Each row was made from one walk, in order. Every step used is in the known rows, and no mark comes twice. Write each row's walk.
Known rows:
sadi > zabig > vuvir: [ 0.85 -1.77  1.43 -7.72  0.20  2.93 -1.39 -2.00 -1.58  0.61 -0.54  0.53
 -3.85 -0.40 -0.95  1.03  3.49  0.39 -1.54 -3.21  3.20]
kurug > zabig: [-1.45  2.00  1.73 -6.29  0.04  2.45 -3.86 -2.67 -0.73 -1.95 -1.69 -2.55
 -3.92  0.07 -2.32  1.18  3.02 -0.14 -0.14 -2.71  3.02]
tobu > lovu > sadi > zabig: [-0.60 -0.80  1.16 -5.90  3.30  3.87 -2.39 -0.18  3.04  1.55  0.35 -1.19
 -5.39 -0.29 -0.60  0.70  2.98  1.34 -0.70 -3.28  2.06]
zabig > vuvir > neref: [ 0.40 -0.08 -0.13 -6.37 -0.51  3.58 -0.24 -1.57 -2.28 -0.43 -2.65  0.37
 -2.84 -0.09  0.58  0.96  1.97 -0.01 -1.14 -1.86  3.54]
kurug > zabig > vuvir > neref > tobu > zuko: [-2.24 -0.68 -1.22 -5.15 -0.52  2.05 -1.71 -2.37 -0.91  0.04 -3.35 -3.32
 -2.69 -0.65  0.76  1.80  3.28 -3.01 -0.35 -4.16  2.78]
kurug > zabig > vuvir > neref > tobu: [ 0.84  1.30 -0.68 -4.57  1.10  2.54 -1.03 -1.85 -1.47 -0.07 -2.31 -1.53
 -3.08 -0.44  1.28  1.58  4.49 -0.30 -0.96 -2.26  3.55]
neref > tobu: [ 0.19  0.73 -0.63 -1.06  0.53  1.55 -0.69 -1.95 -0.75 -0.85 -0.98 -1.89
 -1.47  0.49  1.78  0.40  4.48 -0.12 -0.71 -2.51  2.29]
lovu > sadi > zabig: [ 1.23 -0.24 -0.18 -6.60  2.52  3.51 -2.54 -0.35  2.48  1.41  0.37 -1.74
 -4.49  0.20 -1.11  2.25  3.24  0.85 -0.85 -3.30  2.21]
natani > zabig > vuvir: [-0.01 -1.01  1.30 -7.28 -1.81  3.26 -1.51 -3.03 -4.49  0.29  0.05  0.09
 -2.33  0.44 -0.40 -0.26  3.01  1.09 -1.44 -2.81  3.04]
natani > zabig > vuvir > neref: [ 0.52  0.27 -0.71 -7.78 -0.71  4.27 -0.96 -1.86 -3.16  0.43 -1.38  0.00
 -2.24  0.32  0.35  0.17  2.23  0.35 -0.96 -2.11  3.34]
natani > zabig: [-0.71  0.92 -0.67 -5.94 -1.51  3.59 -2.57 -2.68 -2.98  0.10  1.41 -1.70
 -0.28  1.75 -0.32 -1.59  2.80  0.77 -0.24 -2.86  1.83]
lovu > sadi > zabig > vuvir > neref: [ 1.46 -0.26 -0.46 -8.14  1.11  4.24 -0.91 -0.76 -0.50  1.10 -1.93 -0.05
 -4.30 -0.42 -0.10  2.08  2.45  0.37 -1.24 -2.26  3.52]
zuko > tobu > lovu > sadi > zabig > vuvir: [ 0.45 -1.85  2.15 -7.08  1.79  3.53 -1.79 -0.97 -0.36  1.11 -0.94  1.43
 -6.03 -1.18 -0.79  1.04  3.29  1.79 -1.84 -3.63  3.01]
kurug > zabig > vuvir: [-0.53 -0.27  2.97 -7.53 -0.65  2.37 -2.37 -3.07 -2.80 -1.11 -2.17 -0.42
 -4.93 -0.72 -1.75  1.73  3.18  0.45 -1.34 -2.72  3.89]
zabig > vuvir: [-0.15 -1.59  2.07 -5.15 -1.25  2.29 -0.43 -2.58 -3.07 -0.96 -1.73  0.68
 -3.32 -0.13 -0.07  0.79  2.61  0.60 -1.61 -2.53  3.28]
kurug > zabig > vuvir > neref: [ 0.28  0.85  0.43 -7.95  0.00  3.67 -1.51 -1.88 -2.09 -0.56 -2.90 -0.38
 -4.00 -0.45 -0.64  1.73  2.37 -0.15 -0.95 -2.03  3.98]
vuvir > neref > tobu: [ 0.71  1.39 -1.90 -2.31  1.07  2.46 -0.41 -1.34 -0.71 -0.32 -1.73 -1.76
 -1.48  0.31  2.17  0.78  4.05 -0.50 -0.60 -2.07  2.71]
sadi > lovu > tobu > neref: [-0.73  0.14  3.71 -3.46 -0.29  2.59 -1.03  0.51 -1.52 -1.15 -1.92 -2.12
 -2.91  0.49 -0.42 -0.65  1.88  0.51 -0.14 -3.31  3.33]
zuko > kurug > zabig: [-4.16  1.52  1.23 -6.86  0.57  2.63 -3.83 -2.31 -0.82 -2.66 -1.53 -2.72
 -2.67 -0.11 -2.89  1.95  3.33 -0.96  0.53 -3.06  2.52]
sadi > zabig > vuvir > neref > tobu > zuko > kurug: [-4.92 -1.81 -1.86 -6.04  0.39  2.69 -1.22 -1.36 -0.69 -0.57 -1.78 -2.40
 -0.45 -0.47 -0.26  2.19  3.66 -3.29  0.38 -4.48  1.89]
zabig > vuvir > neref > tobu: [ 1.04  0.60 -1.15 -3.49  0.77  2.52 -0.10 -1.59 -1.67  0.01 -2.01 -0.95
 -2.38 -0.20  2.07  1.09  4.25 -0.24 -1.14 -2.12  3.25]
lovu > tobu: [ 0.75 -0.31  0.64 -2.66 -1.53  2.69 -2.22 -0.89 -1.06 -1.05 -1.86 -0.95
 -2.48  0.59 -0.05  1.57  3.22  0.24 -0.52 -3.76  2.01]
sadi > lovu > tobu: [-0.17 -0.75  1.10 -2.42 -0.42  3.04 -2.99  0.01  0.24  0.06 -1.63 -0.25
 -3.99 -0.13 -0.13  0.58  1.96 -0.35 -0.21 -3.59  2.34]

Which walk is each row?
[-1.44 -0.17 -0.07 -8.42 -0.35  3.79 -2.11 -1.46 -1.93 -0.49 -3.56 -1.11
 -3.68 -0.81 -0.92  2.74  2.52 -1.37 -0.40 -3.27  3.55]
lovu > tobu > zuko > kurug > zabig > vuvir > neref
[-2.67 -1.19 -1.36 -2.41 -1.01  1.36 -1.24 -2.36 -0.34 -0.53 -2.36 -3.49
 -1.30  0.12  1.38  0.85  3.13 -2.87 -0.19 -4.27  1.77]
neref > tobu > zuko
[ 1.06 -0.27 -0.56 -8.20  0.58  4.10 -0.77 -1.15 -1.23  0.66 -1.78  0.22
 -3.22 -0.26  0.03  1.17  2.59 -0.14 -1.06 -2.42  3.49]
sadi > zabig > vuvir > neref
[-0.03  0.44  3.33 -3.70 -1.06  2.29 -0.52 -0.12 -2.32 -1.88 -2.04 -2.60
 -1.82  0.97 -0.39  0.03  2.84  0.90 -0.31 -3.37  3.10]
lovu > tobu > neref
[ 0.03 -0.23  0.16 -5.94  4.05  4.05 -2.14  0.15  3.17  2.06  0.23 -1.41
 -5.34 -0.54  0.18  1.00  3.60  1.10 -0.71 -3.10  2.32]
vuvir > neref > tobu > lovu > sadi > zabig
[ 1.93  0.46 -1.24 -4.60  2.06  2.91 -0.62 -0.90 -0.23  1.20 -1.53 -1.30
 -3.59 -0.48  1.59  2.17  4.52  0.19 -1.30 -2.41  3.29]
lovu > sadi > zabig > vuvir > neref > tobu
[ 1.26 -1.83  1.62 -7.68  1.04  3.13 -1.52 -1.40 -0.61  1.24 -0.60  0.14
 -5.34 -0.64 -0.89  2.41  3.35  1.08 -1.87 -3.15  3.28]
lovu > sadi > zabig > vuvir
[-2.10 -0.01 -0.12 -8.47 -0.15  3.63 -1.74 -1.86 -1.93 -0.69 -3.30 -1.11
 -3.30 -0.69 -0.94  2.18  2.26 -1.52 -0.43 -2.82  3.58]
tobu > zuko > kurug > zabig > vuvir > neref
[-4.76  1.25 -0.22 -7.33  0.71  2.60 -3.79 -2.24 -0.38 -1.83 -2.52 -3.89
 -2.52 -0.56 -2.15  2.54  3.59 -2.60  0.76 -3.77  2.58]
vuvir > neref > tobu > zuko > kurug > zabig
[-2.33 -0.80 -2.20 -3.28 -0.68  1.99 -1.04 -1.95 -0.30 -0.15 -2.89 -3.43
 -1.33  0.04  1.65  1.11  2.88 -3.07 -0.12 -3.98  2.14]
vuvir > neref > tobu > zuko
[-1.36 -1.48 -1.89 -5.23  0.56  2.47 -1.32 -1.43  0.48  1.29 -2.65 -3.21
 -3.19 -0.66  1.11  2.46  3.30 -2.51 -0.70 -4.30  2.54]
lovu > sadi > zabig > vuvir > neref > tobu > zuko
[ 0.24 -0.66  0.49 -7.74  1.73  4.47 -0.88 -0.62 -0.10  1.22 -1.89  0.43
 -4.88 -0.75  0.29  1.07  2.33  0.67 -1.19 -2.30  3.50]
tobu > lovu > sadi > zabig > vuvir > neref
[-0.20 -0.53  0.73 -5.66  3.53  3.97 -2.84  0.11  2.76  1.29 -0.02 -0.23
 -5.54 -0.50 -0.83  0.40  3.14  1.61 -0.73 -3.77  1.82]
zuko > tobu > lovu > sadi > zabig
[-5.39 -1.70 -1.60 -4.71 -0.25  2.40 -0.79 -1.64 -1.35 -1.35 -2.34 -2.23
 -0.14 -0.34  0.14  2.01  3.19 -3.19  0.41 -4.08  1.91]
zabig > vuvir > neref > tobu > zuko > kurug
[-1.54 -0.65  2.13 -2.54  2.93  3.34 -0.77 -0.37  1.30  0.71 -1.94 -0.55
 -6.31 -0.89  1.64  1.13  2.61  2.29 -1.29 -2.02  2.88]
zabig > vuvir > neref > tobu > lovu > sadi
[-2.27 -1.96 -0.38 -3.56 -2.34  2.15 -2.29 -1.66 -0.46 -0.65 -3.05 -2.78
 -2.01  0.20  0.11  1.69  2.30 -2.62  0.00 -5.10  1.66]
lovu > tobu > zuko
[-3.10 -0.70  2.06 -1.94  1.99  3.18 -0.16 -1.40 -0.34 -0.30 -1.81  0.29
 -3.88 -0.86  2.52 -2.34  3.19  0.94 -0.61 -2.20  2.74]
zabig > vuvir > neref > tobu > lovu
[ 0.34 -1.97  2.23 -6.56  2.11  3.15 -1.26 -1.26 -0.17  1.58 -0.62  0.23
 -5.82 -1.13 -0.04  1.43  3.90  1.44 -1.75 -3.15  3.32]
neref > tobu > lovu > sadi > zabig > vuvir
[-2.12 -0.45  2.24 -1.12  2.88  2.85 -1.11 -0.49  1.99  0.20 -1.37 -1.28
 -5.75 -0.47  1.49  0.68  2.61  2.23 -0.98 -2.20  2.31]
neref > tobu > lovu > sadi
[-0.45  0.99 -0.88 -4.85  1.25  2.67 -1.02 -1.68 -1.58 -0.41 -2.18 -1.62
 -2.46 -0.56  0.94  1.96  4.61 -0.72 -0.64 -2.43  3.33]
zuko > kurug > zabig > vuvir > neref > tobu
[-2.07 -0.35  2.13 -1.72  2.36  3.41 -1.85 -0.13  1.45 -0.52 -1.95  0.38
 -6.06 -0.53  0.49  0.12  1.74  2.69 -0.99 -2.88  1.85]
zuko > tobu > lovu > sadi
[-3.82 -0.38  2.31 -1.19  1.20  3.26 -1.58 -1.09 -0.46 -1.96 -2.01  1.91
 -3.75 -0.46  0.83 -3.66  2.09  1.66 -0.34 -3.44  1.45]
zuko > tobu > lovu
